What can hang from each mark:
fikasiz: finumid pedu
kifo: pedu sofen
nufudut: pedu
pedu: kifo nufudut sesezi
duves: finumid padaviz
vofar: revi
sofen: kifo padaviz revi
revi: sofen vofar
padaviz: duves
finumid: duves fikasiz
mazoro: duves nizut

Each row was made from one small tree. The marks that hang from a mark follow it in brackets, in alphabetical order. Every link used is in the known rows. Write each row's tree.
In the rows, zero is written as 128.
Known rows:
kifo[pedu sofen[padaviz revi[vofar]]]: [192  91 144 126 165 130 158   4 165 109  92 102 185 151  90 176 133 125
 114 116 136  92 120 169 199 176  74 126 163 150  79 137  76 131 128 131
 150 151]
vofar[revi]: [124 135 135 129 151 118 136 109 139 104 127 138 140 135 112 152 123 121
 130 114 116 127 128 127 140  97 124 118 105 148 118 154 117 146 118 128
 134 140]
kifo[pedu[sesezi] sofen[padaviz[duves]]]: [190  77 120 121 121 117 158  39 135 155 138 131 154 111  94 147 126 111
  80 104 114 107 105 144 212 140  89  95 198 115 126 140  73 118 121 140
 142 114]
finumid[fikasiz[pedu[sesezi]]]: [134 136 138 147 107  93 116 137 147 125 149 158 122 149 132 118 108 151
 132 145 145 188 133  66 146  90 154 174 191 119 159 139 146  97 143 123
  98 107]
pedu[kifo[sofen] nufudut sesezi]: [177 116 102 156 103 132 176 145 131 137 162 108 125 107  95 127  96 102
 108  96 121 141  85 144 128  93 125 121 105 141 142 183  74 122 100 114
 102 166]
padaviz[duves[finumid]]: [147 120 144 121 128 118 130 129 142 138 148 158 135 115  96 150 120 145
  85 138 107  88 110 126 177 105 107 147 143 163 155 127 134 135 118 138
 129 136]
kifo[pedu[nufudut sesezi] sofen[revi]]: [176  98 140 127 110 107 179  49 119 149 110 109 148 133  90 178  85  99
  80 107 130 167 106 171 167 138 122 124 122 163 123 185  82 158 150 102
 124 134]
kifo[sofen[padaviz revi[vofar]]]: [176  97 130 141 182 134 155  38 165  93 121 126 182 156  98 153 130 144
 131 105 141  87 133 160 166 149  87 132 134 135  84 137  76 123 118 115
 139 164]
kifo[sofen[padaviz[duves[finumid]]]]: [195  78 120 127 145 123 152  86 165 130 145 145 162 100  90 149 119 153
  88 108 101  70 104 135 199 141  83 132 168 152 123 136  98 108  98 135
 147 147]
sofen[kifo[pedu]]: [151 132 143 133 111 113 151  98 156 131 116 125 139 134 107 157 101 108
  90 124 100 124 130 155 191 163 115 132 151 136 125 126 140 126 142 134
 135 116]
padaviz[duves[finumid[fikasiz]]]: [151 128 141 145 123  99 126 160 160 145 140 158 117 106  79 152 123 157
 104 156 111 102 100 102 188 103 111 181 157 160 176 134 150 126 126 147
 136 139]
finumid[duves]: [146 140 132 128 105 114 120 137 142 134 118 133 126 139 123 141 133 157
 139 116 115 113 112 131 144 112 135 157 118 142 118 141 123 145 114 123
 138 146]
finumid[fikasiz[pedu[kifo]]]: [124 153 119 143 114 114 108 159 169  96 129 127 129 124 131 121 133 153
 156 164 156 159 108  77 165  93 130 166 187 138 166 137 151  82 125 143
 108 155]
finumid[fikasiz]: [130 139 121 152 123 115 123 147 145 136 120 121 116 123 111 129 129 140
 141 145 137 144 114 110 144 120 133 160 143 117 146 137 141 119 137 140
 140 129]
pedu[kifo nufudut]: [136 140 106 148 105 135 159 161 128 126 154 115 125 101 112 138 126 115
 124 137 132 132  91 139 136 105 118 119  98 155 177 146 115 117 113 121
 118 174]
padaviz[duves]: [122 118 118 123 124 129 120 122 126 132 144 167 132 121 117 121 135 133
 116 138 123 103 127 133 166 102 109 116 147 120 146 115 121 126 130 139
 125 138]
kifo[sofen[padaviz revi]]: [159  89 121 124 163 124 148  43 154 114 115 111 181 127 121 162 114 143
 115 104 137 118 131 152 162 154 100 121 147 132  89 135  97 115 134 119
 147 143]
pedu[kifo[sofen[revi]] nufudut sesezi]: [168 116 119 145 120 118 179 104 133 137 153 103 151 115  97 161  84 112
  99 106 128 149  94 152 149  95 125 126 100 157 135 188  82 135 125 112
 105 172]
vofar[revi[sofen[kifo[pedu[sesezi]]]]]: [155 150 180 160 124  91 165  52 172 131 146 132 132 156 107 178  77  95
  76  94  57 122 119 162 208  94 112 114 121 147 121 174 108 156 124 125
 130 118]
fikasiz[finumid[duves] pedu[nufudut]]: [168 146 158 138  83 110 102 132 142  78 138 185 138 155 122 146  95 184
 137 160 159 144 121 112 180  91 143 180 138 181 151 125 120 123 143 106
  94 135]
mazoro[duves nizut]: [128 133  77 123 139 174 146 133 137 125 125 109 113 120 104 124 154 110
  94  92 152 115 145 147 126 115 125 155 126 101 154  97 132 110 127 130
 129 110]
kifo[pedu[nufudut] sofen[padaviz revi]]: [181  84 125 126 132 123 173  21 138 132  96  98 180 118 101 189 111 117
  94 118 140 141 108 184 192 183  89  97 143 164 122 145  95 121 146  98
 160 148]
duves[finumid[fikasiz[pedu]] padaviz]: [158 150 154 152 101  84 118 150 170  97 127 154 137 127 107 146 119 197
 110 154 113 152 128  52 182 128 114 233 204 186 194 133 188  76 137 126
 109 135]
sofen[padaviz[duves[finumid]] revi]: [154  94 153 112 155 104 138  58 147 133 162 154 178 108 108 198 124 162
  74 136 115  95 132 132 214 119  83 146 172 173 163 109 138 120 134 139
 152 146]
fikasiz[pedu]: [116 128 135 114 123 126 106 121 136  97 133 156 144 148 152 112 127 148
 132 138 151 150 147 101 136 120 133 134 172 132 133 118 143 104 133 119
 103 121]
sofen[kifo]: [129 140 131 146 130 123 146 130 164 121 140 150 138 135 119 136  91 122
 108 116  94 119 145 139 154 141 134 134 125 118 119 122 137 115 136 120
 123 125]
nufudut[pedu[kifo]]: [128 117 119 108 113 137 150 112 143 148 151 100 135  77 120 141 136 113
 132 124 113 119  98 119 142 132 108 142 109 129 164 138 120 133 103 136
 124 142]
mazoro[duves[finumid padaviz]]: [158 136 132 142 113 124 168 125 141 113 145 131 133 110 108 147 129 176
  70  97  97 110 130 111 147 139 112 223 142 173 197 119 174 104 131 125
 122 143]
finumid[duves[padaviz] fikasiz]: [158 160 124 164  88  91 130 163 152 126 113 143 115 116  99 138 137 190
 152 134 100 121 111  90 173 122 120 218 148 152 165 143 157 109 129 134
 139 154]
sofen[padaviz[duves]]: [136  98 116 127 142 131 133  91 138 136 163 158 152 109 120 141 147 139
 108 132 119  97 126 133 188 123  95 100 168 117 157  97 116 101 120 132
 146 134]
revi[sofen[kifo] vofar]: [140 165 153 175 146 132 151 109 190  95 148 148 137 176 110 114  95 133
 125 106  85  64 134 168 167 118 103 134 107 122 115 127 107 121 112 113
 119 150]
revi[sofen[padaviz] vofar]: [152 132 149 164 157 140 137  69 171 105 155 126 146 149 127 125 145 142
 143 110 112  72 120 153 160 124  82 106 130 123 127 116  92 106  99 116
 145 151]

Which tree is each row?
[182 105 118 136 106 134 164  98 125 130  85 105 137 123  92 144 111 101
 111 114 133 131  86 178 157 164 109  94 122 152 116 162  88 139 125 106
 134 138]
kifo[pedu[nufudut] sofen]
[137 140 120 170  86 101 143 171 143 123 170 142 123 119 113 128 111 132
 123 148 146 190  99  80 156  69 148 165 160 146 205 161 139  84 124 112
  87 151]
finumid[fikasiz[pedu[kifo nufudut sesezi]]]
[161 111 133 141 126 115 164  62 173 132 131 121 157 115 114 177 113 113
  86 117 101 116 137 149 211 180  98 111 176 130 129 110 142 101 132 127
 162 112]
sofen[kifo[pedu] padaviz]
[163 160 163 184 120 123 175  90 175 106 130 137 131 170  84 146  95 104
  99 118  89  84 109 202 199 142  89 109  96 155 144 136 100 132 124  93
 124 154]
revi[sofen[kifo[pedu[nufudut]]] vofar]
[147 158 168 154 137 103 152  58 186 112 110 123 140 150 111 174  90 107
  97 106  71 101 122 181 211 117  96 102 119 158 114 164 120 154 125 125
 144 131]
vofar[revi[sofen[kifo[pedu]]]]
[139 147  78 136 128 162 156 138 133 117 127 117 125 109  94 131 154 132
  84  90 128 110 162 124 144 129 110 185 141 113 186 100 149  85 137 129
 124 119]
mazoro[duves[padaviz] nizut]
[133 134 158 149 160 114 158  92 171  92 141 168 161 176  96 157  93 135
 110 119 107  95 158 160 172 128 120 162 113 140 109 124 121 136 132 118
 119 153]
sofen[kifo revi[vofar]]
[141 106 144 145 179 118 159  52 177  98 174 200 194 153  84 172 109 147
  89 127  98  60 160 161 231 125  80 135 158 130 132  94 112 107 135 119
 133 163]
sofen[kifo padaviz[duves] revi[vofar]]
[169 145 139 160 107  91 145 160 156 135 127 129 118 105  83 160 120 178
 112 140  91 129 111  79 175 141 109 220 159 179 189 143 173 104 129 132
 139 144]
duves[finumid[fikasiz] padaviz]
[174 141 162 169 149 126 162  40 201 109 138 116 153 157 107 154 116 121
 107 107  83  66 126 180 221 160  66 110 153 133 123 115 105 102 116 121
 154 139]
revi[sofen[kifo[pedu] padaviz] vofar]
[135 126 135 150 165 122 131  52 160 108 158 157 163 122 119 154 135 137
 116 113  90  74 121 160 213  75  73  71 138 134 146 132  90 123 107 121
 154 152]
vofar[revi[sofen[padaviz[duves]]]]
[161 122 143 142  89 107 172 100 110 164 143 123 120 124  99 164 113  91
  79 121 123 169 105 145 146 133 126 118 128 157 167 150 118 143 142 108
 129 113]
kifo[pedu[nufudut sesezi]]
[153 161 116 175  61  84 135 175 150  93 124 179 135 135 105 136 117 199
 144 145 126 157 114  86 185 117 126 212 164 172 201 141 167  82 140  90
 110 163]
finumid[duves[padaviz] fikasiz[pedu[nufudut]]]
[148 160 129 154  77  85 108 156 160  95 108 168 133 140 119 132 132 214
 153 148 115 144 126  60 185 116 124 228 191 158 173 133 170  88 138 118
 111 149]
finumid[duves[padaviz] fikasiz[pedu]]
[151 130 178 125 112 109 100  90 130 100 171 175 135 160 135 132  88 160
 116 153 154 174 159  77 157  81 154 177 185 141 144 119 119 120 157 137
  82  89]
fikasiz[finumid pedu[sesezi]]
[164  87 126 131 180 135 149  40 159  97 136 162 192 147  81 148 133 142
 119 115 129  58 135 165 205 130  70 123 156 124 102 125  65 121 119 128
 137 166]
kifo[sofen[padaviz[duves] revi[vofar]]]
[139 127 145 136 115  97 103 146 171 111 136 184 137 132 103 131 120 176
 107 167 131 132 115  79 205  89 113 194 206 159 183 124 161  97 131 136
 112 133]
padaviz[duves[finumid[fikasiz[pedu]]]]
[172 103 153 108 130 104 153  32 128 150 102  98 151 143 107 173 100 111
  81 101 130 146 119 149 172 138 120 137 154 146  93 168  91 153 149 127
 124 119]
kifo[pedu[sesezi] sofen[revi]]
[170 140  99 128 122 151 165 139 149 119 141 115 120 106  83 152 143 152
  53  87 107  99 141 121 156 134 101 216 141 154 198 106 166  91 121 131
 128 128]
mazoro[duves[finumid padaviz] nizut]
[145 139 138 168 147 123 147  73 184 120 166 126 146 129 141 139  99 140
 107 101  79  95 139 164 185 135  98 103 144 113 126 114 125  85 122 109
 149 127]
revi[sofen[kifo padaviz]]
[147 133 112 153  96 118 168 155 119 145 191 117 118 105 107 142 107 104
 108 122 121 151  95 125 129  85 131 121 100 146 182 164 107 122 111 115
 104 156]
pedu[kifo nufudut sesezi]
[169 142 179 129  92  96  94 102 139 100 162 181 128 167 134 142  90 188
 129 143 144 154 136  77 175  70 157 208 172 158 132 130 120 133 144 137
  82 110]
fikasiz[finumid[duves] pedu[sesezi]]
[138 124 152 137 118 105 170  75 145 129 119 141 157 141  92 194  77 106
  75 130 112 146 134 186 200 161 118 127 123 170 144 134 143 138 167 102
 133 142]
sofen[kifo[pedu[nufudut]] revi]
[142 133 141 152 162 116 137  54 164 103 148 115 155 127 134 159 130 132
 128 103 101 101 126 155 174  98  88  83 121 139 123 145  99 120 110 112
 159 140]
vofar[revi[sofen[padaviz]]]
[178 126 168 151 161 127 140  75 181 117 174 153 152 139  97 148 139 164
 100 119  91  35 104 148 207 104  54 128 144 160 156 110  99 110  90 126
 146 165]
revi[sofen[padaviz[duves[finumid]]] vofar]
[163 125 143 157  88 103 189 105 138 154 156 145 127 138  94 172  75  90
  64 110  91 158 120 156 173 142 141 123 126 148 160 143 125 129 146 101
 124 115]
sofen[kifo[pedu[nufudut sesezi]]]
[176 112 149 119 153 125 147  35 151 100  70 109 162 166  79 159 122 117
 117 116 138  99 116 173 180 160  94 141 137 158  77 158  79 158 132 132
 131 150]
kifo[pedu sofen[revi[vofar]]]
[127 104 134 132 155 115 150  57 164 122 168 180 187 122 114 178  99 144
  78 127  96  99 161 154 231 129  93 121 170 126 139  94 133 102 151 119
 148 145]
sofen[kifo padaviz[duves] revi]
[179 107 138 162 104 101 200  70 154 156 176 141 146 122 101 186  83  93
  55 103  93 151 124 153 200 159 119 105 152 141 170 130 127 101 144  94
 143 115]
sofen[kifo[pedu[nufudut sesezi]] padaviz]
[172 158 165 131  80  94  89 113 142  69 132 183 147 150 129 145 109 217
 139 148 131 128 153  72 197 105 129 220 187 179 154 116 146 110 150 133
  91 136]
fikasiz[finumid[duves[padaviz]] pedu]
